What can hang from each mark:
gezer: zelen
rumo: gide situf zelen
vilag: gide situf zelen
gide: genog rumo vilag
zelen: gezer rumo vilag
situf: rumo tunen vilag
genog: gide

Known rows, with every way that one mark hangs from another:
(situf (rumo gide zelen)): [-0.03 -0.03 -0.25  1.29 -0.56  0.83 -1.53 -0.95  0.70 -1.44  0.83 -1.13
  1.05  1.58 -0.67  0.13 -0.05  1.52  1.09  0.22 -0.55  2.54 -0.20 -1.50]
(gezer (zelen (rumo gide situf))): [ 0.85 -0.10 -0.48  0.60 -0.61 -0.20 -0.02  0.27  0.32 -1.31  1.79 -0.91
  0.15  1.58  0.11  0.22 -0.10  1.48  2.11  0.35  0.46  0.95 -0.13 -3.55]
(rumo (gide vilag) situf zelen): [ 0.31  0.21 -1.64  1.72 -1.60  1.16 -1.19 -0.77 -0.82 -1.63  1.12 -0.74
  0.04 -0.96  0.13 -0.56  0.92  0.51  1.16  0.34  1.27  4.11 -1.82 -1.45]
(situf (rumo gide (zelen gezer)) tunen vilag): [-0.63 -0.79 -0.18  1.61 -2.46 -5.29 -1.89 -1.31  0.22 -2.46  0.92 -1.05
 -1.50  3.45  0.08  1.57 -0.18  1.51  3.16  0.13 -0.98  1.37 -0.21 -1.70]
(zelen (rumo (situf vilag))): [ 0.28 -0.24 -0.39  0.90 -0.78 -2.21  0.04 -0.29  0.21 -0.48  0.54 -0.84
 -1.48  1.64  1.69  1.78  0.43  0.71  1.38  1.24 -0.01  1.20 -0.22 -2.64]
(zelen rumo): [ 0.53  0.11  0.05  0.81  0.18 -0.38  0.04 -0.22  0.34 -0.48  0.54 -0.61
  0.34  1.24  1.13  1.69 -0.43  1.74  1.00  0.86 -0.24  1.27 -0.08 -1.64]
(gezer (zelen (vilag gide))): [ 1.46  0.33 -0.59  0.67 -0.87 -0.62 -0.96  0.69  0.32 -1.38  1.23 -0.35
  0.72 -0.33 -0.15 -1.62 -1.54  1.17  2.29  0.59  0.57 -0.21 -0.46 -2.60]
(gide genog (rumo situf (zelen gezer)) vilag): [ 0.48  0.45 -0.76  0.94 -1.71  1.76 -0.90 -0.64 -1.30  0.35  1.14 -0.34
  0.57 -3.91  0.97  1.11  1.07  1.48  0.50  0.98  0.04  2.92 -1.86 -1.33]
(rumo (gide genog) zelen): [-0.22  1.00 -0.20  1.60 -0.44  3.33 -1.19 -0.79  0.13 -1.53  1.42 -0.19
  2.31  0.15  0.03 -1.50 -0.51  2.66  0.22 -0.59  1.20  3.85 -0.95 -1.94]
(gezer zelen): [ 0.93  0.63 -0.10  0.91 -0.05 -1.03 -0.81  0.42  0.07 -1.34  0.57 -0.78
  0.74  0.06 -0.71 -0.96 -1.09  1.30  2.19  0.39  0.39 -0.41  0.14 -1.77]
(gide (rumo situf) (vilag zelen)): [ 1.37 -0.23 -0.77  1.08 -1.03  0.54 -1.08 -0.22 -1.79 -0.22  0.41 -0.56
  0.63 -4.27  0.38  0.95  0.89  0.25  0.77  1.61 -0.21  1.31 -1.15 -0.93]
(gezer (zelen rumo (vilag (gide genog)))): [ 1.43  0.12 -0.46  0.31 -1.12  0.22 -0.26  0.63  0.67 -1.03  2.05 -0.22
  0.76  0.73  0.86 -0.59 -1.35  1.84  1.89  0.59  0.25  0.48 -0.55 -3.65]
(rumo (gide genog) (situf tunen vilag) zelen): [-0.72  0.27 -1.13  2.11 -2.16 -1.79 -0.68 -1.22 -0.26 -1.86  1.42 -0.61
 -0.78  1.02  0.90 -0.36  0.85  1.36  1.23 -0.24  1.43  3.22 -1.00 -2.86]
(situf rumo tunen vilag): [-0.24 -0.87 -0.07  1.60 -1.18 -7.24 -0.65 -1.12  0.29 -1.43 -0.41 -1.17
 -2.44  2.36  0.45  1.99 -0.20  0.24  2.05  1.02 -1.06 -0.57  0.45 -1.30]
(genog (gide (rumo situf) (vilag (zelen gezer)))): [ 1.02  0.41 -0.58  0.50 -1.24 -0.65 -1.48 -0.02 -0.95 -0.05  0.60 -0.14
  1.05 -4.32 -0.57 -0.64  0.69  1.13  0.30  1.28 -0.23  1.26 -1.39 -1.14]
(situf (rumo zelen) (vilag gide)): [-0.10 -0.22  0.17  1.05 -2.46 -1.66 -2.33 -0.88  0.85 -1.64  0.56 -0.82
 -0.66  1.96 -0.05 -0.69 -0.87  0.57  1.57  0.99 -0.36  1.73 -0.17 -2.22]
(rumo gide (situf vilag) zelen): [-0.45  0.26 -0.96  1.72 -1.90 -0.52 -1.62 -0.76 -0.36 -2.03  1.22 -0.84
 -0.65  0.88  0.37 -0.90  0.66  0.68  1.87  0.18  1.29  3.45 -1.11 -2.69]
(gide genog (vilag (situf rumo))): [ 0.69  0.11 -0.60  1.40 -0.25  2.31  1.47 -0.82 -0.05  0.78 -0.80 -0.52
 -0.18 -1.73  0.64  1.24  0.67  1.23 -1.66  1.10 -0.46  1.76 -1.05 -1.86]
(genog (gide rumo vilag)): [ 0.80  0.42 -0.27  0.40 -0.21 -1.24 -0.68 -0.17 -0.90  0.24  0.25 -0.07
  0.80 -4.63 -0.55 -0.50  0.03  0.90 -0.45  1.41  0.10  1.67 -1.51 -1.01]
(genog (gide vilag)): [ 0.84  0.75 -0.56  0.79 -0.16 -1.67 -0.78 -0.09 -0.43 -0.30 -0.33  0.02
  0.50 -3.18 -0.48 -1.41 -0.32  0.56 -0.47  1.17  0.36  1.32 -1.41 -0.56]
(situf (rumo zelen) tunen (vilag gide)): [-0.35 -0.64 -0.25  1.61 -2.87 -5.29 -1.67 -1.37  0.58 -2.03  0.59 -0.92
 -1.57  2.41  0.04  0.83 -0.71  0.90  2.30  0.70 -0.48  0.94  0.09 -1.58]
(vilag gide zelen): [ 1.36  0.55  0.01  1.23 -1.32  3.11 -2.27 -0.12  0.36 -1.52  0.70  0.15
  2.99 -0.46 -0.64 -2.46 -1.42  2.09  0.41  0.27  0.65  0.86  0.35 -1.48]
(zelen gezer): [ 0.52  0.58  0.09  0.88 -0.36 -0.49 -1.97 -0.01  0.18 -0.86 -0.02 -0.45
  0.89  0.58 -0.18  0.68 -0.65  2.30  2.40  0.22 -0.43  0.18 -0.04 -0.31]
(rumo (situf tunen) (zelen gezer)): [-0.20  0.76 -1.35  1.99 -2.27 -2.99 -1.74 -0.72 -0.26 -1.50  0.54 -1.21
 -0.57  0.60  0.13  1.33  0.71  1.75  3.59  0.16  0.03  1.20 -0.41  0.05]
(vilag gide situf (zelen rumo)): [ 1.15  0.00 -0.07  1.21 -1.97  5.10  0.56 -0.42  0.81 -0.38  0.57 -0.44
  2.00  0.70 -0.24  0.54 -0.20  3.47 -0.18  0.55 -0.27  1.65  0.34 -3.46]
(vilag (situf tunen) zelen): [ 0.62  0.38 -0.41  2.34 -0.91  0.26  0.85 -0.60 -0.26 -0.65 -1.02 -0.96
  0.92 -0.30 -0.50  1.70  0.32  2.92  0.94  0.36 -0.75 -0.27  0.61 -1.22]
(gezer (zelen (rumo (gide genog vilag) situf))): [ 1.01 -0.11 -0.59  0.57 -0.79  0.40  0.23  0.21  0.12 -1.06  1.86 -0.67
  0.12  0.82  0.43 -0.03 -0.01  1.33  1.46  0.40  0.51  1.28 -0.60 -3.66]

Rows:
[ 1.46  0.38 -0.48  1.27 -0.97  0.53 -2.10  0.09 -1.06 -1.23 -0.29 -0.07
  1.21 -1.71  0.18 -0.22 -0.62  1.02  1.41  0.92 -0.43  0.66 -1.02  0.35] -> (gide (vilag (zelen gezer)))
[ 0.53  0.32 -0.60  1.40 -1.01  2.61  0.68 -0.81 -0.09  0.43 -0.52 -0.56
  0.04 -1.32  0.55  1.35  0.57  1.89 -0.79  0.85 -0.71  2.10 -1.24 -1.52] -> (gide genog (vilag (situf (rumo (zelen gezer)))))
[ 0.10  0.33 -0.93  1.60 -1.75  1.08 -1.16 -0.45 -0.09 -1.75  1.35 -0.52
  0.99  0.83  0.03  0.89 -0.19  3.20  2.76 -0.42 -0.12  2.96 -1.44 -1.76] -> (rumo gide (zelen gezer (vilag (situf tunen))))
[ 0.30 -0.15  0.49  0.71 -1.22 -1.65 -1.33 -0.39 -0.13 -0.91  0.45 -0.16
 -0.46 -0.60  0.32 -0.58 -1.03  0.75  0.97  1.06  0.73  1.18 -0.29 -2.60] -> (situf (vilag (gide rumo)))
[ 0.24 -0.44 -0.45  1.49 -1.34  1.68  2.02 -1.48  1.46  0.48  0.03 -0.84
  0.06  0.69 -0.58  1.66  0.41  2.93 -1.25  0.31 -0.17  1.38  0.48 -3.37] -> (vilag (gide genog) (situf rumo tunen))
[ 0.21  0.39 -0.12  0.90  0.19  1.19  0.35 -0.65 -0.25  0.90  0.74 -0.59
  0.84 -2.68  0.77  0.80  1.04  1.60 -0.56  0.82  0.44  1.50 -0.26 -2.63] -> (gide genog (rumo situf))
[ 0.80  0.65 -0.01  1.67 -1.27  3.01 -0.49 -0.12  0.03 -0.53 -0.72 -0.82
  1.67  0.18 -0.67  1.20  0.22  3.49  1.57  0.25 -1.23  0.00  0.39 -1.35] -> (vilag situf (zelen gezer))
[ 0.22  0.32 -1.60  1.42 -2.10  0.82 -2.14 -0.26 -0.10 -1.80  1.83 -0.66
  0.41  0.69  0.50 -0.20  0.66  1.74  2.96 -0.10  0.53  3.19 -1.60 -2.07] -> (rumo gide situf (zelen gezer vilag))
[ 0.72 -0.62 -0.90  0.81 -0.45  0.37  0.38 -0.44 -0.07 -0.61  1.27 -0.61
 -0.49  0.86  1.30  1.67  0.82  0.86  0.44  0.85  0.39  2.80 -1.01 -2.82] -> (zelen (rumo (gide vilag) situf))
[-0.23 -0.34 -0.61  1.90 -1.15 -0.31  1.05 -1.31  0.51 -0.53 -0.19 -1.55
 -0.45  1.63 -0.84  3.14  0.91  2.93  1.32  0.13 -1.13  1.54  0.08 -1.86] -> (vilag (situf (rumo gide (zelen gezer)) tunen))
[ 0.32 -0.25 -0.54  0.84 -0.14  1.50  0.71 -0.56  0.60 -0.33  1.50 -0.52
  0.18  1.62  1.43  1.23  0.80  1.74 -0.12  0.40  0.52  2.69 -0.44 -3.55] -> (zelen (rumo (gide genog) situf))
[ 0.10  0.75 -0.51  0.96 -1.33  1.56 -0.98 -0.42 -0.35  0.30  1.50 -0.51
  1.13 -2.43  1.12  0.83  0.78  2.35  1.20  0.58 -0.10  2.10 -1.05 -2.19] -> (gide genog (rumo situf (zelen gezer vilag)))
[ 0.40  0.46 -0.24  0.80 -1.40  3.06 -0.82 -0.79  0.35 -0.05  1.61 -0.17
  1.72 -1.95  0.00 -0.92 -0.17  2.14 -0.44  0.45  1.22  2.77 -0.44 -2.76] -> (vilag (gide genog (rumo situf zelen)))
[ 0.33  0.58 -0.31  0.53 -0.13 -1.51 -0.50 -0.25 -0.19  0.34  0.45 -0.51
  0.69 -3.42 -0.70 -0.51  0.67  1.20 -0.11  1.10  0.27  1.20 -0.66 -1.84] -> (genog (gide (rumo situf)))
[ 0.70  0.05 -0.42  1.15  0.36  2.44 -0.07 -0.56 -0.36 -0.76  0.72  0.21
  1.22 -1.15  0.39 -0.84 -0.23  1.38 -1.14  0.13  1.13  3.00 -1.31 -2.03] -> (rumo (gide genog vilag))
[ 0.13  1.00  0.08  0.50 -0.76 -0.73 -1.62 -0.23 -0.27 -0.24  0.82 -0.34
  1.63 -2.93 -0.95 -0.63 -0.14  2.23  0.87  0.69 -0.09  1.73 -0.91 -1.05] -> (genog (gide (rumo (zelen gezer))))
[ 0.71  0.25 -0.41  1.01 -0.88  0.21 -1.18 -0.50 -1.77 -0.41  0.56 -0.53
  0.74 -4.19  0.20  1.20 -0.07  0.83  1.22  1.34 -0.03  2.65 -1.74 -0.03] -> (gide (rumo zelen) vilag)
[ 1.27 -0.11 -0.51  0.46 -0.55 -0.50 -0.24  0.69  0.26 -1.43  2.03 -0.49
  0.50  1.20  0.73  0.00 -1.01  1.64  2.50  0.46  0.06  0.71 -0.73 -3.51] -> (gezer (zelen (rumo gide) vilag))
[ 1.12  0.15 -0.65  0.96 -0.63 -0.82  0.21  0.49  0.37 -0.76  0.47 -1.06
 -0.11  0.13 -0.17  0.23 -0.55  1.34  2.27  0.82 -0.56 -0.54 -0.28 -2.85] -> (gezer (zelen (vilag (situf rumo))))
[ 0.90  0.25 -0.16  1.02 -1.42  2.61 -1.81  0.00  0.28 -1.29  1.43 -0.24
  2.17  1.77  0.71  0.26  0.17  2.96  1.60 -0.02 -0.52  1.22  0.00 -2.34] -> (vilag (zelen gezer (rumo (gide genog) situf)))
[ 1.40  0.00 -0.87  0.40 -1.47 -0.16 -0.04  0.62  0.66 -0.87  2.10 -0.45
  0.15  0.81  1.00 -0.39 -0.60  1.38  1.94  0.70  0.39  0.47 -0.58 -4.07] -> (gezer (zelen (rumo situf) (vilag (gide genog))))
[ 0.58  0.19  0.76  0.73 -2.28  0.72 -2.49 -0.17 -0.04 -1.22  0.95  0.29
  1.17 -0.19  0.43 -1.33 -1.10  2.10  1.23  0.58  0.14  0.75 -0.12 -2.77] -> (situf (vilag (gide genog rumo) (zelen gezer)))
[ 1.09 -0.05 -0.66  0.92 -0.57 -0.20  0.26  0.40  0.36 -0.97  0.82 -0.97
  0.10  0.34 -0.31  0.04 -0.47  1.52  2.11  0.55 -0.32  0.03 -0.41 -3.33] -> (gezer (zelen (vilag (situf (rumo gide)))))
[ 0.34  0.42 -1.82  1.73 -3.04 -2.64 -1.94 -0.44 -0.01 -1.55  1.25 -0.78
 -0.52  0.29  0.69  0.77  0.25  1.60  3.65  0.33  0.21  1.41 -1.02 -0.74] -> (rumo (situf tunen) (zelen gezer (vilag gide)))
[ 1.06 -0.12 -0.48  0.32 -1.09 -1.04 -1.25  0.54  0.43 -0.65  1.32 -0.22
  0.08  1.82  2.04  2.41 -0.67  2.41  3.21  0.79 -1.36  0.63 -0.99 -1.78] -> (zelen gezer rumo vilag)
[ 0.45  0.88 -0.88  1.63 -1.60  1.35 -0.82 -0.32  0.14 -0.97  0.40 -0.59
  0.88 -0.83  0.27 -0.27 -0.77  2.02  1.64  0.60  0.26  2.31 -1.06 -1.23] -> (rumo (zelen (vilag gide situf)))
[ 0.08  0.62 -1.59  1.72 -1.39  2.05 -0.80 -0.54  0.10 -1.21  1.75 -0.43
  0.76 -0.26  1.11 -1.12  0.76  1.41  0.72 -0.04  1.21  3.72 -1.61 -2.89] -> (rumo (gide genog) situf (zelen vilag))
[ 0.64 -0.44 -0.81  0.82 -0.38  1.33  0.74 -0.53  0.13 -0.29  1.42 -0.40
 -0.17  0.83  1.64  1.35  0.89  1.24 -0.27  0.66  0.52  3.00 -1.06 -3.24] -> (zelen (rumo (gide genog vilag) situf))
[ 0.06 -0.57  0.08  1.28 -1.65 -5.25 -0.68 -0.89 -0.43 -1.30  0.49 -0.26
 -1.31 -0.16  0.41  0.87 -0.89  1.06  1.69  0.77  0.64  0.42 -0.06 -1.92] -> (situf tunen (vilag (gide rumo)))
[ 1.07  0.30 -0.51  1.63 -0.87  3.53  0.67 -0.62 -0.22  0.28 -0.69 -0.36
  0.97 -1.75  0.53  0.39  0.50  1.70 -1.48  0.96 -0.78  1.36 -0.81 -1.72] -> (gide genog (vilag (situf rumo) zelen))
[ 0.39  1.11 -0.66  1.37 -1.56 -0.37 -2.65  0.08 -0.13 -1.54  0.66 -0.48
  1.06 -0.04  0.55  0.02 -1.03  2.13  3.39  0.31 -0.44  1.45 -1.13  0.07] -> (rumo (zelen gezer vilag))
[ 0.08  0.90 -0.34  0.59 -1.09 -1.06 -1.45 -0.26 -0.26 -0.10  0.87 -0.55
  1.03 -2.99 -0.82 -0.40  0.57  1.83  0.88  0.81  0.05  1.74 -0.92 -1.44] -> (genog (gide (rumo situf (zelen gezer))))
[ 0.46  0.47 -0.84  1.21 -1.01 -1.80  0.16 -0.61 -0.23 -0.13 -0.45 -0.58
 -0.17 -2.57 -0.80  0.12  0.39  1.19 -0.26  1.13 -0.36  1.60 -1.31 -0.88] -> (genog (gide (vilag (situf (rumo zelen) tunen))))
[ 1.23 -0.16 -0.84  1.74 -1.18  0.06  0.80 -0.45 -0.98 -0.51 -0.59 -0.58
 -0.06 -1.25  0.60  2.27  0.28  1.59  0.61  1.17 -0.72  1.00 -0.87 -0.83] -> (gide (vilag (situf tunen) (zelen rumo)))
[ 0.16 -0.44 -0.18  0.41 -1.62  0.27 -0.81 -0.30  0.64 -0.78  1.85 -0.36
 -0.48  3.09  1.60  1.83  0.68  2.51  1.82  0.12 -0.21  2.19 -0.63 -3.71] -> (zelen gezer (rumo (gide genog) (situf vilag)))
